What can hang from each mark:
K_665: K_840
K_507: K_858
K_858: K_327
K_325: K_409 K_506
K_327: K_506 K_736 K_840
K_506: K_107 K_325 K_862
K_107: K_506
K_862: K_506 K_840
K_840: K_862
K_713: K_862

Each row was made from one small tree. Brackets hold a mark, then the marks that hang from it, in the order of their numbers. Every link used is in the known rows. Write each row's tree.
Known rows:
(K_507 (K_858 K_327)): [ 0.076 -0.631 -3.194  0.698  2.349 -0.614  0.845  2.922  2.039  1.015
 -1.421 -1.938 -0.426  3.307  1.954  3.165 -2.138  1.172  0.190  2.365]
(K_665 (K_840 (K_862 (K_506 K_107 (K_325 K_409))))): [ 3.142  1.769 -1.343 -0.151  0.519 -5.093  1.351 -0.753  0.359 -2.029
  0.966  1.340 -0.321  3.879  0.318  1.598 -1.458 -3.516  1.439  0.927]
(K_713 (K_862 (K_506 K_107 (K_325 K_409)) K_840)): [ 1.921  1.758 -1.568 -0.217 -0.106 -1.895  1.888  1.822  3.258 -1.463
  1.030  5.810 -4.090  5.583  0.938 -0.547 -2.261 -0.430  0.309 -0.952]
(K_665 (K_840 (K_862 (K_506 (K_325 K_409))))): [ 3.495  2.068 -0.812 -0.436  0.114 -4.834  1.075 -1.642 -0.615 -2.250
  0.765  1.515  0.511  3.106 -0.211  0.863 -1.923 -3.127  1.687  1.312]
(K_665 (K_840 (K_862 (K_506 K_107 K_325)))): [ 2.887  1.750 -1.411 -0.409  0.586 -5.079  2.033 -0.867 -0.006 -2.511
  0.348  0.451  0.233  3.500  0.844  1.763 -1.485 -3.277  1.360  0.516]
(K_507 (K_858 (K_327 K_736 (K_840 (K_862 (K_506 K_107)))))): [ 2.265 -0.114 -3.428  2.396  2.219 -1.272 -1.482  2.692  2.061 -1.615
 -4.709 -4.254 -1.605  5.497  2.705  4.595 -1.964  0.600  0.772  1.918]
(K_327 (K_506 K_325) K_736): [ 3.229  1.236  0.907  1.795  0.457 -1.323  2.879 -2.218  0.774 -0.594
  2.218 -1.976 -2.411 -0.094  1.305  0.229  0.809  2.200 -1.437 -0.125]
(K_862 (K_506 K_107 K_325) K_840): [ 1.374  2.469 -1.618  2.884  0.748  1.491  2.180 -0.089  3.356 -2.124
  1.482  1.763 -3.937  4.395  2.302  1.557 -1.258 -0.197  3.149 -0.497]
(K_327 K_736 K_840): [ 2.259  1.084 -0.728  2.734 -1.670 -1.577 -5.303 -2.586 -0.610 -3.376
 -5.725 -3.708 -1.315  0.655  0.550  1.543  1.358  0.732  0.014  0.667]
(K_713 (K_862 (K_506 K_107) K_840)): [ 1.860  1.074 -0.613 -0.538 -1.020 -1.613  1.950  1.581  2.287 -2.606
 -1.363  4.142 -2.846  5.061  0.616  0.310 -2.284  0.328  0.752 -1.515]
(K_325 K_409 K_506): [ 1.118 -0.480  1.544  2.408 -0.500  0.694 -2.133 -0.291  1.961  2.696
  1.472  3.851 -3.257  1.103  0.022 -1.159 -0.826 -0.020  1.416  1.015]
(K_858 (K_327 K_736 (K_840 K_862))): [ 3.971 -0.468 -4.645  3.185  0.941  0.154 -4.793  0.709 -0.847 -3.152
 -5.046 -3.616 -1.580  0.433  0.334  1.573 -2.056 -0.275  0.221  0.223]
(K_713 (K_862 K_506)): [ 1.898  0.310  0.724 -1.693 -0.869 -3.038  0.881  1.099  0.721 -1.516
 -1.250  4.271 -1.470  3.890 -0.051 -1.478 -2.344  0.309  0.002 -1.756]
(K_862 (K_506 K_107 (K_325 K_409)) K_840): [ 1.705  2.486 -1.588  3.303  0.688  1.574  1.274  0.139  3.845 -1.393
  2.336  2.978 -4.809  4.868  1.706  1.368 -1.215 -0.613  3.265  0.179]
(K_713 (K_862 (K_506 (K_325 K_409)) K_840)): [ 2.425  2.104 -0.856 -0.616 -0.676 -1.585  1.416  0.511  1.824 -1.727
  0.715  6.093 -2.874  4.514  0.205 -1.698 -2.956  0.128  0.701 -0.418]
(K_107 (K_506 K_325 K_862)): [ 0.271 -0.373  1.541  3.439  2.274 -2.649  3.492  0.441  1.167  2.392
  3.519  4.056 -2.543  3.766  2.578 -1.034 -2.520 -1.372 -0.651 -1.227]
(K_858 (K_327 (K_506 K_107) K_840)): [ 2.842 -0.707 -4.947  3.167  1.637 -0.595  0.417  1.134  1.988 -1.945
 -0.591 -1.604 -4.547  0.794  1.638  1.648 -1.603 -0.312  0.257 -1.103]
(K_506 K_107 (K_325 K_409) (K_862 K_840)): [-0.681  1.511 -5.300  2.704  2.892 -2.869  1.477  3.000  5.703  2.590
  5.389  5.661 -5.811  6.510  2.544  2.155 -0.770 -2.628 -1.403  1.051]
(K_327 (K_506 K_107 (K_325 K_409) K_862) K_736 K_840): [ 3.673  1.647 -2.545  4.418  1.010 -5.145 -0.142 -1.295  3.572 -1.345
  0.815 -0.419 -6.686  4.654  2.817  2.387  0.995 -0.366 -1.948  0.094]
(K_327 (K_506 K_107 (K_325 K_409)) K_736 (K_840 K_862)): [ 5.738  2.067 -1.423  3.377  1.592 -2.072 -0.223 -0.777  1.500 -3.430
  0.046 -3.313 -4.751  3.031  2.366  1.455  1.121 -1.296 -1.568 -0.067]
(K_327 K_506): [ 2.264  0.283  1.487  0.274  0.147 -0.353  4.491 -1.296  0.271 -0.814
  2.463 -0.513 -1.319 -0.433  0.401 -0.255 -0.298  1.105 -0.152 -0.756]

Write each row's tree:
[ 2.020  0.094 -3.296  1.403  2.355 -0.793 -0.659  2.271  1.297 -1.447
 -3.467 -2.754 -0.719  4.701  2.385  3.123 -2.976  0.147  1.308  2.066]
(K_507 (K_858 (K_327 (K_840 (K_862 K_506)))))
[ 1.247  0.091  0.124  3.229 -0.617 -0.388 -1.693 -0.408  2.613  2.373
  1.351  5.782 -3.820  3.303  0.295  0.011 -2.524 -0.021  1.564  1.720]
(K_325 K_409 (K_506 (K_862 K_840)))
[ 4.393  0.184 -4.741  3.621  1.459 -0.087 -4.497  0.416 -0.322 -3.214
 -4.118 -2.769 -2.423  1.397  0.965  1.110 -2.507 -0.417  0.825  0.009]
(K_858 (K_327 K_736 (K_840 (K_862 (K_506 K_325)))))
[ 0.515 -0.435 -0.851  3.795  0.196 -0.888 -0.967  1.481  4.591  2.843
  1.720  5.435 -5.552  4.864  1.391  1.559 -1.500 -0.857  1.061  0.949]
(K_325 K_409 (K_506 K_107 (K_862 K_840)))
[ 2.715  1.241 -1.541  3.173  1.222 -2.866  4.139 -0.400  3.464 -0.413
  2.485 -0.436 -4.703  3.745  2.595  2.958  0.205  1.386 -1.799 -0.247]
(K_327 (K_506 K_107 K_325 (K_862 K_840)) K_736)
[ 0.652 -0.312  1.640  3.869  2.267 -2.652  2.626  0.646  1.665  3.110
  4.308  5.245 -3.410  4.261  1.934 -1.185 -2.508 -1.696 -0.589 -0.560]
(K_107 (K_506 (K_325 K_409) K_862))
[ 3.042  1.269 -1.410  3.643  1.124 -2.811  3.219 -0.211  3.884  0.326
  3.311  0.785 -5.562  4.207  1.982  2.748  0.214  1.066 -1.710  0.356]
(K_327 (K_506 K_107 (K_325 K_409) (K_862 K_840)) K_736)
[ 3.006 -0.462 -5.265  3.966  2.277 -1.269  1.680  1.571  3.047 -0.208
  1.105 -0.487 -4.861  2.218  1.885  2.722 -2.118  1.165 -0.900 -0.378]
(K_858 (K_327 (K_506 K_107 K_325 (K_862 K_840)) K_736))
[-1.140  0.356 -4.740  1.993  3.579 -4.588  0.925  3.771  5.601  4.005
  5.822  5.550 -5.702  6.337  2.598  1.577 -0.108 -3.161 -2.575  0.222]
(K_506 K_107 (K_325 K_409) K_862)
[ 4.475  1.353  0.761  2.914 -1.526 -1.928 -0.783 -3.920 -0.356 -4.185
 -3.280 -4.217 -2.643  0.239  0.981  1.269  1.089  1.887 -0.151 -0.070]
(K_327 K_506 K_736 K_840)
[ 3.389  0.974 -0.315  0.676  2.616  0.537  0.348  2.186  0.362 -1.605
  1.125  0.378 -1.353  4.039  1.006  0.031 -1.655 -2.945  0.796 -0.667]
(K_840 (K_862 (K_506 K_107 (K_325 K_409))))
[ 4.376  1.179 -0.176  3.303 -1.117 -4.247 -0.684 -3.449  0.204 -3.444
 -3.048 -2.386 -3.126  2.346  1.292  1.998 -0.099  1.466 -0.788  0.014]
(K_327 (K_506 K_862) K_736 K_840)
[ 3.488 -0.097 -4.576  3.585  1.631 -0.976  1.256  0.239  1.634 -0.489
  0.841 -0.246 -3.699  1.098  1.091  1.586 -2.851  1.716 -0.502  0.134]
(K_858 (K_327 (K_506 K_325 (K_862 K_840)) K_736))
[-0.118  2.177 -4.056  1.305  1.835 -2.314  1.850  0.005  2.160  0.855
  3.593  4.444 -2.166  3.583  1.986  0.123 -2.336 -0.906 -0.746  1.153]
(K_506 K_325 (K_862 K_840))
[ 0.209 -1.210 -0.459  3.304  0.681 -2.069 -1.387  2.027  4.504  3.810
  2.040  5.303 -5.480  4.749  1.392  1.144 -1.022 -1.237  0.238  0.419]
(K_325 K_409 (K_506 K_107 K_862))
[ 3.685 -0.762 -4.372  4.211  0.914 -0.935 -1.246  0.424  1.794 -2.425
 -2.582 -3.439 -4.666  0.841  1.484  2.687 -0.823  0.923 -0.107 -0.780]
(K_858 (K_327 (K_506 K_107) K_736 K_840))
[ 1.601  1.558 -0.260  2.759 -0.616  2.029  1.368 -0.164  2.534 -2.995
 -1.193  0.545 -3.007  4.086  1.185  2.597 -1.312  0.421  3.855 -0.629]
(K_862 (K_506 K_107) K_840)
